Each row was made from one small tree. Brackets hold a mark, then the marks that hang from it, in the order of their numbers. Every link used is in the known rows. Write each row's tree.
Known rows:
(k_30 k_418): [-12  -1  -2  -3 -18   1  -6   0  -2  -6  -8   5 -18  -5  -4   5  -7  11
   2  11  -3  -4   0  -2   0   3  -4   6   3   0   1  -5  -7]
(k_817 (k_587 k_160 (k_774 (k_111 k_418) k_734))): [-20 -10  -3 -56  10 -38 -19 -37  40  21  15  -5  -5  13 -22  14 -12  20
 -16 -14   0   9 -36 -13 -11   9 -29  16  57   8 -14   0 -12]
(k_774 k_111 (k_734 k_340 k_418)): [-31 -16  -6 -33  -5  -3 -34 -25  11  -5   4 -20   8  -6   9  35 -11  17
  -1 -16   6 -20 -17   7   2  19 -47  -1  24  12 -35 -20 -21]
(k_30 (k_418 k_111 (k_734 k_340 (k_774 k_587)))): [-14 -38 -16 -34 -15 -20 -28 -18  28 -21 -11 -11  -2  -5   4  18 -11  -3
   8 -18 -14  -3 -32 -16   6  29 -35   4   0  10 -18  -2 -29]
(k_804 (k_587 k_160 (k_774 (k_734 k_418)))): [-29   3 -11 -27   2 -28 -17 -24  27   9  27 -16  -2  17  -5  40 -13  13
 -10 -13 -19  17 -21  -7 -30   9 -21  21  23   5  -6   2 -10]
(k_601 (k_734 k_418 (k_774 k_30 k_111) k_817)): [-32 -24 -14  -4  -3 -24 -26   1  37   4  12 -15   0   2  25  33  12  -8
  -6 -24   5  15   4   9 -24   6 -15 -12   8  19  -6  -5 -40]
(k_111 k_418 k_774): [ -7 -29  -6   7  -7   8 -13  10  16   7   7  -3 -16   0   4 -16 -10  -2
  15   3  -5   5  -8   3  -2 -12 -21  14   8  -1  -4 -17 -10]
(k_340 (k_587 k_160 k_774) (k_734 k_817)): [  6 -34 -12  -4  -3 -27   6 -33  36   4  26 -10 -12  24   8  20  -1 -14
 -23 -14   0  32   4 -17 -11  24  -8   2  21  15   1   0 -26]
(k_587 k_160 (k_418 (k_111 k_985) k_734) (k_774 k_30)): [-26 -17  12 -23  10 -50 -23  -4  64  21   6 -12  -5  40  -2  -9   7 -41
  -6 -27 -18  24  -7 -11 -23   7 -27  13  39 -13 -13  43  -3]
(k_160 (k_587 (k_774 k_734))): [-22 -15  -8 -28   6 -14  -7 -16  23   2  20 -13  -2  -1 -10  16  13  24
  -3 -18 -11  18 -31  -9 -12  22   1   3   7  12 -15  -2 -11]
(k_774 k_30 (k_111 k_418 k_985) k_587 (k_734 k_340)): [-55 -13  -4 -49  -5 -35 -52 -14  36   4  -2 -21   5 -28  -5  15 -15   9
   1 -19  21   3 -27   1   3  18 -30  12  54  31 -38 -26 -31]
(k_817 (k_587 k_774)): [  7  -7  -1 -14   3  -3  -5  -3  24   8  15  -4 -12  10  -9  -3   1  17
 -15 -13  -1  10 -21 -11 -12  11  -5  -1   5   4   5   6 -20]
(k_340 (k_734 (k_418 k_111) (k_774 k_587) k_817)): [-18 -47 -15  -9 -14 -15 -22 -20  20  -6  -4  -8   4  19  10   9  -3   2
  -4 -19 -16   3  -7  -6 -20  26 -28  -4 -13  17 -23  -7 -42]
(k_587 k_160 (k_418 k_30 (k_734 k_340)) (k_774 k_111)): [-10 -36   2 -43  15 -43 -21 -25  60   1  15 -21   0  39  18  29  -7 -24
   2 -22 -16   4 -24 -15   6  10 -46   2  33 -14 -25  16  -4]
(k_266 (k_30 k_418)): [-21   3  -7  -2 -13  -6  -2  -2  11  -1 -19  -9 -15   2   2  17   3   1
   9  30  -5   3   7   5   4  -2  16  -1   8   2   2  -3 -14]
(k_340 k_587 (k_734 (k_418 k_30 k_111) k_774 k_817)): [-14 -52 -11  -9 -14 -16 -14 -24  41  -9  -3 -25   5  32  13   2   1 -21
  -9 -13 -24   6   3  -8  -7  24 -22  -7 -20  13 -31   2 -56]
(k_418 (k_734 (k_774 k_30) k_817)): [ -7 -28 -10  10  -1 -44 -10  -4  23   8   8 -15   7   2  24  13  14 -27
  -3 -24   2  21   0  -9 -19  10  12  -4  -2  16   3  17 -40]
(k_340 (k_587 k_160 (k_418 k_30)) (k_734 k_774 k_817)): [-13 -34  -8   5  -4 -38   2 -32  40   4  22  -5  -6  36  21  10  -5 -14
 -10   1  -8  32   1 -15 -11  15 -10  13   9   9 -15   4 -40]
(k_30 (k_418 (k_734 (k_774 (k_111 k_985)) k_817))): [-20 -49  -3   1 -19 -23  -9  -6  20   4  12   9  -9  -8   5  10   5 -21
  -8 -35   4  10 -11 -10  -8  12 -17 -15  22  22  -2  -3 -48]
(k_111 k_418 k_985): [-15 -16  12   8 -11   3 -13   7   0  12   5   8 -12   0  -1 -15 -12   3
   0  -5  -5  -3  -4   6  -2  -9 -19  11  26  -1  -6 -11  -6]
(k_817 (k_587 (k_418 k_30) k_774) k_734): [ -8  -6   8 -22   1 -17  -6  -6  35  17  12  -2 -12  26   6   4  -9  29
 -23   3 -21   3 -24  -5 -22  18  -9   1  14  -2 -19  33 -32]
(k_418 k_30 (k_111 k_985) k_734): [ -8 -17  16 -27  -4 -24  -3  -6  26   2 -13 -18  21  15  -6 -16   7 -51
  -2 -21 -32  -6 -13  -3   7   6  -2 -17   8  -8 -20  36 -10]
(k_587 (k_418 k_30) (k_774 (k_111 k_985) (k_734 k_817))): [-41 -31   9 -12   7 -28 -30   6  44  17  26 -13  11  26   0   3   8 -11
  -6 -26  -1  12 -17  -7 -11   8 -17 -15  27  19 -37  12 -38]
(k_340 (k_734 (k_817 (k_587 (k_774 k_30 (k_111 k_985)))))): [-22 -35   5 -23  -4 -32 -20 -12  57  19  13 -14 -11   2   0   0  14 -11
 -33 -38  17  25 -11  -9 -24  24  -7 -23  39  29 -10   5 -58]
(k_160 (k_587 (k_418 k_30) k_774)): [-21 -23   5 -16   4 -13 -11   1  40  -1  11 -12 -16  33   0   0  10  18
   9  -7 -21  15 -18 -11  -4   8  -9  11  -9  -9 -26   2 -11]
(k_418 k_30 (k_111 k_774)): [ -3 -26  -3 -13   7   0 -10  15  40  -6  -7 -26   8  14  -5 -31  10 -44
  18  -5 -19   5 -10  -2  10  -7  -5 -13 -10  -8 -14  17 -17]
(k_774 k_30 (k_587 k_418) k_734): [-49  25  -4 -33  -2 -40 -32 -10  22  10  -8  -9   7  -5  -7  15  -5  24
   2   9  11  15 -15  -4 -19  18   6  24  10  21 -33   1 -12]
(k_340 (k_734 (k_774 k_111) k_817)): [ -9 -47 -11  -3   4 -17  -3 -18  25   2   8   2   4   2  15  11  10 -11
 -10 -22   5  11  -4  -9 -10  13 -14 -23   6  23  -6 -11 -33]
(k_30 (k_418 (k_111 (k_774 k_734) k_985))): [-38 -22  -2 -12 -16   4 -22  10  24   4   5  -7  -7 -13 -18 -23   1 -22
   5  -9 -10   8 -23   2  -9   9 -21  -4  23  12 -15   9 -29]
(k_817 (k_587 k_160) (k_734 k_340 k_418 k_774)): [  1 -25 -12  -4  -7  -8  -9 -31  10   7  33  -1 -18   6  28  29 -22  30
 -25 -14  -7   0 -26   5 -22  23 -45  16  41  -2   9   8 -49]
(k_587 k_160 k_774): [  7 -12  -8  -3  18 -14   0  -2  27   5  25  -4 -10  23   1   7   1 -12
  -2 -11  -8  19  -9 -10 -10  -2 -10   5  20 -10  17  11   6]

Write each row's tree:
[ -1  -9 -22  -6  14 -24   1 -10  18  -3  20   6  -3   5  -2   6  -5  -3
   4  -9   1  27 -22 -12  -9   5  -1  15  11   5  19  -5  -8]
(k_734 (k_774 (k_587 k_160)))
[-11 -13  13 -12   3  -5 -10  13  25  -1  -8 -14  13  15 -11 -30   7 -39
   4 -13 -18  -3  -6   0   9  -4  -4 -15   7  -6 -14  25 -13]
(k_418 k_30 (k_111 k_985))
[-10 -21  14 -23  -9 -15 -27 -20  18  -2 -16 -11  10  22  14   8  -9  -6
   3 -11 -13 -17  -4  -4   8  16 -48   7   8  -7 -41  14  -1]
(k_587 (k_418 k_111 (k_734 k_340)))
[-15 -12  -2 -12  -5   7 -22  -8  44  -5  29 -10 -14  14  20  34 -13  22
 -12  -9  -4  15 -10  -2  -4  22 -45   7   8  10 -22 -12 -10]
(k_601 (k_734 (k_340 (k_587 k_418 k_774))))
[-22  -3  -2 -16  -9  -8 -11  -3  24  -5 -36 -15  -5  13  -8   3   8 -14
  12  26 -12  -3  11   2  10   0   7  -6   6   0 -10  10 -12]
(k_266 (k_30 (k_418 k_111)))
[-26 -25   1 -17 -14 -18 -11   4  33   9   9  -7  -4   8   1 -11  -7 -26
   9 -13 -18  19 -32  -3  -8  10  -7   6   5   4 -25   4 -24]
(k_111 (k_774 (k_587 (k_418 k_30 k_734))) k_985)
[-25 -31 -24  -4 -10 -47 -19 -25  29   4  14 -13 -10  14  24  27  -3  -5
  -7 -13  -1  29  -5  -5 -34  21  -6  15  16  15   1  -7 -45]
(k_340 (k_734 k_418 (k_774 k_30 (k_587 k_160)) k_817))
[-39   5   6 -36   7 -24 -32  -9  43   9   0 -11  12  24 -18   9  -3  15
  -4 -10 -17  10 -16 -15 -20  11 -27  11   3  13 -38  15  -5]
(k_804 (k_587 (k_418 k_111) (k_774 k_734)))
[-39 -15 -22 -19 -22 -11 -35  -9  44  -9   9 -35 -20 -30   4  16  -9   0
   3   2  20  23 -15  -4  -1  27 -18  17  20  30 -20 -19 -54]
(k_111 (k_774 (k_30 k_418) (k_734 (k_340 k_587))))
[-15  -2 -23 -12  16 -42  -9  -5  38   0  13  -8  -5   0   0   6   3 -13
   5  -8   9  38 -16 -11 -17   5  11  19  15   8  19   3 -18]
(k_734 (k_774 k_30 (k_587 k_160)))
[-12 -17   2 -17   6  -4 -20  -3  53   0  -2  -6 -10  39 -17 -13  -2   6
  -4  -7  -6  13   4 -16  -2  15 -35  13  -7   4 -30   3  -8]
(k_340 (k_587 (k_418 k_111) k_774))
[-41  -3 -17 -14 -13 -17 -23   6  30   5   1 -20 -15 -24  -1   3   3  -7
   8   7   4  19 -17   0 -18   8   5   8  15  16  -7   3 -33]
(k_111 (k_774 (k_30 k_418) k_734))
[  3 -46 -14   5  -9 -17 -26 -16  38 -11  36 -39 -12  41  23  30 -13 -12
  -4 -20  -4  14   4  -9   5  17 -35  12  15   2 -13  -7 -51]
(k_734 (k_340 (k_587 k_160 k_774)) (k_418 k_30) k_817)
[ -9 -27   5   0 -14 -12 -24   1  10  -6 -13 -28  13  36   6  -5   3 -21
   8  -8 -18 -16  15   3   5   3 -13  -8 -12  -4 -29  15 -32]
(k_734 (k_418 k_30 k_111) k_817)
[-30 -12  12 -12 -10 -12 -23   9  48  28  -1  -2 -16   2  -6 -35   0  -4
 -21 -11   3  19 -10   7 -28  16 -22   6  38  10 -22  34 -52]
(k_817 (k_587 (k_418 (k_111 (k_774 k_30) k_985))) k_734)
[-49  -9   7  -7 -22 -33 -38   5  18   8  -9 -19   5  -7 -10  -8  10 -18
  -5 -12   8   8   4   0 -12  15   1  -4  30  25 -23  22 -47]
(k_774 (k_30 (k_418 (k_111 k_985))) (k_734 k_817))
[-19 -60   5 -24 -10 -29 -29 -28  38  -1  14 -16  -9  22  16  34   8  14
  -2 -42   8   8 -11 -15   5  31 -46   2  19  15 -43 -16 -34]
(k_160 (k_587 (k_418 (k_734 k_340 k_817)) (k_774 k_111)))
[-30  -9   5  -5 -12  -2 -12   8  25   2 -23 -10  -8   9 -11 -10   8 -24
   8  13 -11   2   6   7   6  -1   2 -10  21   2  -5  11 -21]
(k_266 (k_30 (k_418 (k_111 k_985))))
[-18 -42   1   7 -15 -30  -6 -22  11   7  15   4  -6  18  17  15  11  15
   1 -23  -4  19  -9 -11 -12  20 -11  16  -7  12 -22  -2 -34]
(k_160 (k_587 (k_418 (k_734 k_774 k_817))))
[-11 -11   1 -14 -11  -9 -12 -18  25  -4   3 -14  -5   9  20  18 -21  18
 -14  10  -5  -3  -1   1   8  25 -27  10  14   7 -37   6 -35]
(k_817 (k_734 (k_340 (k_587 (k_418 k_30)))))
[  3 -20   2 -21  -7 -19  -8 -18  14  -9  -2 -28  14   3  24  23  -5 -24
   4  -9 -19 -12 -18  -3  14  12 -11  -8   3  -6 -18  13 -13]
(k_418 k_30 (k_734 k_340))
[-34  -4   9 -10 -15 -14 -27  16  31   0 -20  -9 -13  -3 -14 -22   6 -22
   1  -5   0   4   6   0  -6   5  -6   1  20   3  -9  16 -23]
(k_774 (k_30 (k_418 (k_111 k_985))))
[ -8  -4   8  -9   1  -3 -16  -1  28  14  14   6 -19  27  -6  -4  -6  34
 -13  -6  -1  10 -17 -10 -18   9 -21  13   5  -1 -11   5 -16]
(k_817 (k_587 k_418 k_774))
[-16 -17  -2  -9  -2 -37 -14 -32  28   2  22  -2  -3  15  23  35 -18   0
  -2 -18 -11  19 -20 -14 -11   8 -41  28  22   1  -8   1 -15]
(k_804 (k_587 k_160 (k_418 (k_734 k_340 k_774))))
[-32  -1  -4 -29  -8 -24 -20   0  33  -4 -23  -8 -18 -13 -10   7   4  -3
   1   2  14   4   5  -5  -1   4  -2   2  18  10  -9  -6 -17]
(k_774 (k_30 k_418) k_111)
[-40  -8  21 -25 -12 -31 -25 -16  20  22   9  -4  13   9 -12  -3   0   7
 -18 -17  14   4 -19  -1  -4  14  -6  -5  35  25 -42  11 -53]
(k_774 (k_111 k_985) (k_734 (k_817 (k_587 (k_418 k_30)))))
[-44  -4   9 -29 -11 -40 -50 -27  28  13   1 -22   8  -2   7  23  -3  25
 -14 -16  41   5  -7  -3  -5  25 -25   8  40  34 -46  -3 -58]
(k_774 k_30 k_111 (k_734 k_340 (k_817 (k_587 k_418))))
[-32 -14   1 -13   4 -23 -23   5  48   6   6 -12 -25  21   0   2  15  24
   4 -10   0  27  -5 -10 -18  13  -8  21   1   1 -18  -1 -15]
(k_160 (k_587 k_418 (k_774 k_30)))
[-35   3  -1  -9 -14 -28 -25 -15  -7   8   5   1  13   4  -2  18  -9  30
  -1   1  13   8  -8  -4 -11  20   0  16   7  29 -36  -6 -23]
(k_774 (k_587 k_418) (k_734 k_817))
[-31  -6   0 -40   2 -20 -20 -23  13  10  -9  -3  10  -8 -11  11 -10  15
   0   0   1 -12 -14  -1   2   3 -22   7  30  14 -31 -15   1]
(k_774 (k_111 k_418) k_734)
